Known rows, with every step that occurs:
datov > mene: [-0.37  0.01 -0.89 -0.02  0.18  1.04 -0.91 -0.55 -0.22 -0.89  1.44 -0.51
  1.52 -0.42  0.86 -0.29 -2.06  0.93  1.76  1.54  0.25 -1.21]
pafi > mova > zibu > rorona: [ 1.22  2.06 -2.27 -0.31  5.91  0.11 -2.67  0.20  2.70 -2.48  0.81  0.70
 -0.70 -1.10  1.43 -3.22 -2.79  1.10  0.94  1.57  1.51 -3.04]
pafi > rorona > lagel: [ 1.90  1.57 -2.43  2.15  1.22  0.13  0.03  0.34  0.75 -0.01  0.58 -0.93
  1.17  0.18  0.37  1.25 -2.33 -0.48 -0.23  1.67 -0.26 -0.99]
pafi > mene > zibu > rorona: [ 1.80  2.72 -2.41  0.16  4.20 -0.14 -2.30  0.47  1.68 -1.30  0.00  0.45
 -0.08 -0.81 -0.27 -1.75 -1.08 -0.28  0.31  1.05  1.13 -1.62]
zibu > rorona: [-0.78  1.38 -1.71  0.85  1.19 -0.37 -2.48  0.04  1.73 -1.41  1.24  0.81
  0.67 -0.52  0.56 -0.98 -1.96  0.30  0.83 -0.04  0.63 -1.23]
zibu > rorona > lagel: [ 0.58  2.17 -2.49  0.68  2.34  0.05 -1.68  0.49  2.09 -1.07  2.06  0.00
  1.08  0.42  1.11 -0.11 -2.77  0.59  0.02  0.77  0.82 -0.97]
mova > zibu > rorona > datov > mene > seles: [-0.08  2.09 -4.41  0.39  5.51  1.20 -2.11  2.23  0.84 -3.22  2.46 -0.95
  1.34 -0.01  0.73 -2.43 -1.33  1.82 -0.02  0.50  2.49 -3.00]
seles > mova: [-1.02  0.67 -1.27 -0.92 -0.41 -0.49 -1.12 -0.08 -0.72 -1.58 -0.41  0.10
  0.61  0.52 -1.55 -0.96 -1.82  0.63  1.56  1.33 -1.36 -0.82]
mene > seles > mova > zibu: [-1.32  2.00 -2.71 -1.03  2.24 -0.38 -1.07  1.48 -1.55 -3.11 -0.65 -0.80
  0.40  0.11 -1.59 -3.66 -1.07  1.00  0.90  0.86 -0.26 -1.55]
pafi > mova > zibu > rorona > datov > mene: [ 2.13  1.33 -3.53 -0.74  7.47  1.54 -2.26  0.89  2.63 -2.77  2.27 -0.18
  0.20 -0.32  1.68 -2.01 -2.87  2.29  0.76  2.69  2.19 -4.14]
rorona > datov: [ 0.69  1.69 -1.68  0.05  1.65 -0.78 -0.42  0.46  1.38 -1.61  1.35 -0.71
  1.39  0.21 -0.95  0.93 -0.60  1.09  0.27  0.70  0.10 -0.26]
mova > zibu > rorona: [ 0.31  1.84 -2.78  0.89  3.65 -0.55 -2.73  0.28  1.97 -1.96  1.64  0.42
  0.48 -0.40  0.85 -2.60 -2.00  0.84  0.88  0.90  0.99 -1.98]
seles > rorona > datov > mene > pafi: [ 0.48  0.79 -3.10  0.81  2.01  1.32 -1.33 -0.03 -0.23 -3.24  3.69 -0.39
  1.76 -1.31 -0.85  1.16 -2.51  2.64  1.50 -0.44 -0.42 -2.54]
datov > mova: [ 0.32  0.30 -0.23 -0.03  0.52  0.81 -0.67  0.43  0.11 -0.79  0.61 -0.09
  1.11  0.28  0.45 -0.63 -1.77  1.04  1.17  1.70 -0.07 -1.14]
rorona > lagel: [ 1.04  2.03 -1.50  0.10  1.25 -0.26 -0.04  0.17  0.96 -0.79  1.55 -0.93
  1.47  0.41  0.44  0.54 -2.01  0.66  0.39  1.35 -0.10  0.17]
mene > seles > rorona > lagel: [-1.41  2.10 -2.56 -0.22  1.31  0.43 -0.89  1.58 -0.01 -3.69  0.90 -0.69
  1.16  0.05 -0.12 -1.83 -1.16  1.02 -0.07 -1.30  0.70 -0.97]
mene > pafi > mova > zibu > rorona > datov: [ 3.23  3.74 -3.82  0.70  7.70  0.11 -2.10  0.32  2.77 -2.79  2.99  0.00
 -0.22 -2.03 -0.06 -0.35 -3.34  2.49  0.37  0.80  0.97 -3.11]
mova > zibu > rorona > datov: [ 1.29  2.40 -3.84  0.77  5.20 -0.75 -2.25  1.20  2.65 -2.58  2.39 -0.13
  0.97  0.33  0.00 -1.27 -1.42  1.42  0.11  1.07  1.30 -2.01]
zibu > rorona > datov > mene: [ 0.20  0.66 -2.93  0.39  2.83  1.05 -2.11  0.73  1.67 -1.73  2.78 -0.14
  1.62  0.28  0.75  0.26 -2.07  1.48  0.70  0.96  1.46 -2.40]
mene > zibu: [ 0.61  2.52 -1.39  0.36  1.75 -0.61 -0.46  0.04  0.34 -1.49  0.43 -0.29
  0.86 -0.39 -0.88 -1.39 -0.40  0.55  0.71  0.70  0.26  0.17]
seles > mova > zibu: [ 0.04  1.11 -2.38 -0.86  2.09 -0.70 -1.30  0.22 -0.53 -2.20  0.02 -0.27
  0.52  0.59 -1.21 -2.58 -1.82  1.04  1.65  2.33 -1.07 -1.49]
mene > seles > rorona > datov: [-1.75  1.68 -2.70 -0.27  1.82 -0.15 -1.14  2.04  0.25 -4.59  0.65 -0.50
  1.05 -0.18 -1.57 -1.47  0.19  1.47 -0.24 -1.97  0.90 -1.37]
mene > seles > mova > zibu > rorona: [-1.66  2.20 -3.70 -0.32  3.34 -0.12 -2.78  1.81 -0.34 -3.32  0.03  0.16
  0.03  0.09 -0.86 -4.31 -1.71  0.88  0.70  0.20  0.66 -2.61]
seles > mova > zibu > rorona > datov: [ 0.50  1.73 -4.34 -0.26  4.77 -0.56 -2.52  1.44  1.29 -2.88  1.31  0.12
  0.43  1.43 -1.34 -2.00 -1.83  1.57  0.56  1.80  0.14 -2.65]

Rows:
[-0.19  1.18 -3.36 -0.31  4.81  1.11 -1.21  3.02 -0.07 -4.92  1.00 -0.80
  1.14  0.76 -0.71 -3.45 -0.34  2.45  0.13  0.12  1.39 -3.02] => mene > seles > rorona > datov > mova > zibu
[ 0.83  0.89 -2.25  0.44  3.25  0.84 -1.91  1.64  1.95 -1.58  1.93  0.29
  1.16  1.10  0.36  0.03 -1.83  1.64  0.04  1.09  1.24 -2.22] => zibu > rorona > datov > mova
[ 1.35  0.83 -1.39  0.10  3.08  0.61 -0.75  0.59  0.30 -1.47  1.00 -0.48
  1.06  0.46  0.77 -2.23 -1.77  1.46  1.26  2.73  0.20 -1.73] => datov > mova > zibu
[ 0.95  0.93 -2.36  0.71  4.12  0.89 -2.57  1.01  1.39 -1.68  1.55  0.41
  0.55  0.45  1.44 -2.90 -2.51  1.50  0.96  2.11  1.20 -2.92] => datov > mova > zibu > rorona
[-0.75  1.36 -2.33 -0.29  1.99  1.16 -0.30  1.48 -0.51 -2.34  1.49 -1.57
  1.86 -0.12 -0.25 -0.21 -0.55  1.47  0.08  0.10  1.29 -1.29] => rorona > datov > mene > seles
[-0.40  1.23 -3.28 -0.19  3.17 -0.48 -3.02  0.65  0.56 -2.44  0.58  0.64
  0.06  0.60 -0.56 -3.25 -2.51  1.00  1.43  1.71 -0.22 -2.62] => seles > mova > zibu > rorona
[ 2.16  2.06 -2.98  0.29  5.33  1.85 -1.96 -0.11  1.73 -1.83  3.37  0.01
  0.41 -2.14  0.69  1.16 -4.02  2.42  0.83  0.75  1.04 -3.40] => zibu > rorona > datov > mene > pafi > mova
[ 2.22  2.58 -3.30 -0.43  7.44 -0.12 -2.28  1.03  3.45 -2.97  1.48  0.20
 -0.35 -0.40  0.64 -2.06 -2.19  1.86  0.06  1.67  1.88 -3.01] => pafi > mova > zibu > rorona > datov
[ 0.92  2.08 -4.22 -0.29  4.33 -0.12 -2.28  1.18  0.93 -2.05  1.46 -0.09
  0.59  1.55 -0.05 -2.34 -3.33  1.20  0.77  2.42  0.00 -2.21] => seles > mova > zibu > rorona > lagel
[ 1.49  1.89 -2.58  0.05  3.41  0.85 -0.05  0.68  0.26 -1.77  1.97 -1.16
  1.78  0.50 -0.56 -0.10 -0.52  1.73  0.55  1.72  0.93 -0.90] => rorona > datov > mene > zibu
[ 1.22  1.20 -4.04  0.49  5.47  0.91 -2.32  0.91  1.69 -2.34  3.20 -0.40
  1.48  0.44  1.01 -1.29 -2.15  1.92  0.70  2.01  1.66 -3.13] => mova > zibu > rorona > datov > mene
[ 1.17  3.14 -3.39  0.93  4.44 -0.54 -1.63  1.30  2.26 -2.24  1.82  0.17
  0.87  0.44 -1.00 -0.85 -0.52  1.10 -0.45  0.21  1.54 -0.95] => mene > zibu > rorona > datov
[ 2.29  1.22 -2.39  0.00  4.63  0.42 -0.46  1.44  0.90 -1.89  1.62 -1.04
  1.38  1.21 -0.08 -0.98 -1.11  2.10  0.53  2.87  0.57 -1.90] => rorona > datov > mova > zibu
[ 2.53  1.95 -1.85 -0.32  4.22  1.70 -0.30 -0.52  0.64 -1.68  2.70 -0.90
  0.68 -2.03  0.05  1.86 -3.28  2.58  1.19  1.39  0.21 -2.37] => rorona > datov > mene > pafi > mova
[ 1.63  1.74 -2.39  0.90  2.04  1.00 -0.33 -0.38 -0.19 -1.19  3.54 -1.25
  1.99 -1.36 -0.59  2.51 -2.47  2.09  1.07  0.73 -0.39 -1.29] => rorona > datov > mene > pafi
[ 0.50  1.48 -1.61  0.14  1.83  1.02 -0.52 -0.18 -0.50 -1.31  1.38 -0.51
  1.34 -0.27  0.18 -1.38 -1.14  0.97  1.37  1.63  0.64 -0.89] => datov > mene > zibu
[-0.18  1.75 -2.70 -1.08  3.10  0.08 -1.40  2.05  0.52 -4.15 -0.47 -0.68
  0.59 -0.57 -1.57 -1.26  0.27  0.69 -0.37 -0.98  0.80 -1.93] => pafi > mene > seles > rorona > datov
[ 1.48  0.06 -2.88  1.89  1.65  1.18 -0.39  0.44  0.36 -0.58  1.16 -0.98
  1.53  0.10 -0.09  1.65 -1.64  0.50  0.26  2.06  0.33 -2.38] => pafi > rorona > datov > mene
[ 0.22  1.80 -2.66  0.63  2.74 -0.57 -2.05  0.87  2.45 -1.88  1.94  0.19
  0.99  0.24 -0.29  0.28 -1.27  0.98 -0.09  0.04  0.99 -1.31] => zibu > rorona > datov
[ 2.28  2.33 -4.60  1.57  5.57  1.05 -2.22  0.31  1.04 -2.07  4.70 -0.60
  1.43 -1.29  0.43  0.31 -3.31  2.53  0.97  1.15  0.86 -3.20] => mova > zibu > rorona > datov > mene > pafi
[ 4.18  1.97 -3.81  3.20  4.98  0.79 -0.15  0.97  0.08 -0.89  2.24 -1.16
  1.15 -0.74 -0.80  1.28 -2.64  1.60  0.18  2.30 -0.41 -3.06] => mene > pafi > rorona > datov > mova > zibu
[ 1.17  1.82 -3.45  1.48  3.17  1.18 -2.03  0.03  0.95 -1.44  4.24 -0.29
  1.56 -1.34  0.11  1.87 -3.22  2.05  0.84  0.09  0.59 -2.53] => zibu > rorona > datov > mene > pafi
[ 2.32  1.43 -3.57  2.15  3.36  1.20  0.02  0.97  0.12 -1.00  1.06 -1.00
  1.47  0.22 -0.72  0.62 -0.85  0.52  0.03  2.12  0.79 -2.02] => pafi > rorona > datov > mene > zibu
[ 1.50  3.56 -3.27  0.99  3.94  0.01 -1.40  0.99  1.80 -1.41  2.02 -0.12
  0.86  0.67  0.44 -1.17 -1.84  0.64 -0.23  0.76  1.37 -0.54] => mene > zibu > rorona > lagel
[-1.11  1.55 -3.38  0.20  3.07  1.45 -1.93  1.95  0.64 -2.56  2.06 -0.58
  1.47 -0.22  0.40 -0.84 -1.35  1.42 -0.18 -0.51  2.23 -2.40] => zibu > rorona > datov > mene > seles
[-1.91  0.91 -3.87 -0.93  2.56  1.51 -2.12  2.23 -0.63 -3.10  1.07 -0.38
  1.09  0.81 -0.96 -1.44 -1.80  1.48  0.41  0.27  1.10 -3.03] => zibu > rorona > datov > mene > seles > mova
[ 2.61  3.13 -1.77  0.15  5.02  0.03 -0.84 -0.84  0.96 -2.04  1.64 -0.34
 -0.32 -2.74  0.17 -0.98 -3.24  1.79  1.41  1.37 -0.27 -1.95] => mene > pafi > mova > zibu
[ 0.46  0.62 -4.65 -0.54  4.93  0.97 -2.69  1.30  0.41 -2.73  2.08 -0.13
  0.94  1.41 -0.36 -1.98 -2.67  2.10  1.26  2.76  0.52 -3.69] => seles > mova > zibu > rorona > datov > mene
[ 3.61  2.49 -3.08 -0.24  6.64  1.52 -0.50 -0.25  0.83 -2.32  3.11 -1.18
  0.58 -1.97  0.29  0.28 -3.36  2.98  1.40  2.41  0.42 -3.07] => rorona > datov > mene > pafi > mova > zibu
[-1.07  1.23 -1.64 -0.93  1.49  0.35 -1.75  1.25 -0.18 -3.56 -1.12 -0.10
  0.09 -1.38 -0.81 -2.48 -0.33  0.04  0.43 -0.99  0.45 -1.93] => pafi > mene > seles > rorona
[ 1.40  0.94 -2.53 -0.50  4.14  2.01 -1.29 -0.22  0.59 -3.80  2.76 -0.14
  0.48 -2.00 -0.25  0.52 -3.22  3.00  1.53  0.14  0.13 -3.56] => seles > rorona > datov > mene > pafi > mova
[-0.55 -0.47 -2.54 -0.33  1.71  1.18 -1.50  0.52  0.44 -3.45  2.12 -0.26
  1.71  0.43 -0.23 -0.45 -1.21  2.03  1.27  0.51  0.41 -2.34] => seles > rorona > datov > mene
[ 1.60  2.66 -0.73  0.03  2.52  0.20 -0.64 -1.14  0.76 -1.32  1.23 -0.03
 -0.20 -2.92 -0.16  0.54 -3.19  1.38  1.37  0.33 -0.63 -1.35] => mene > pafi > mova
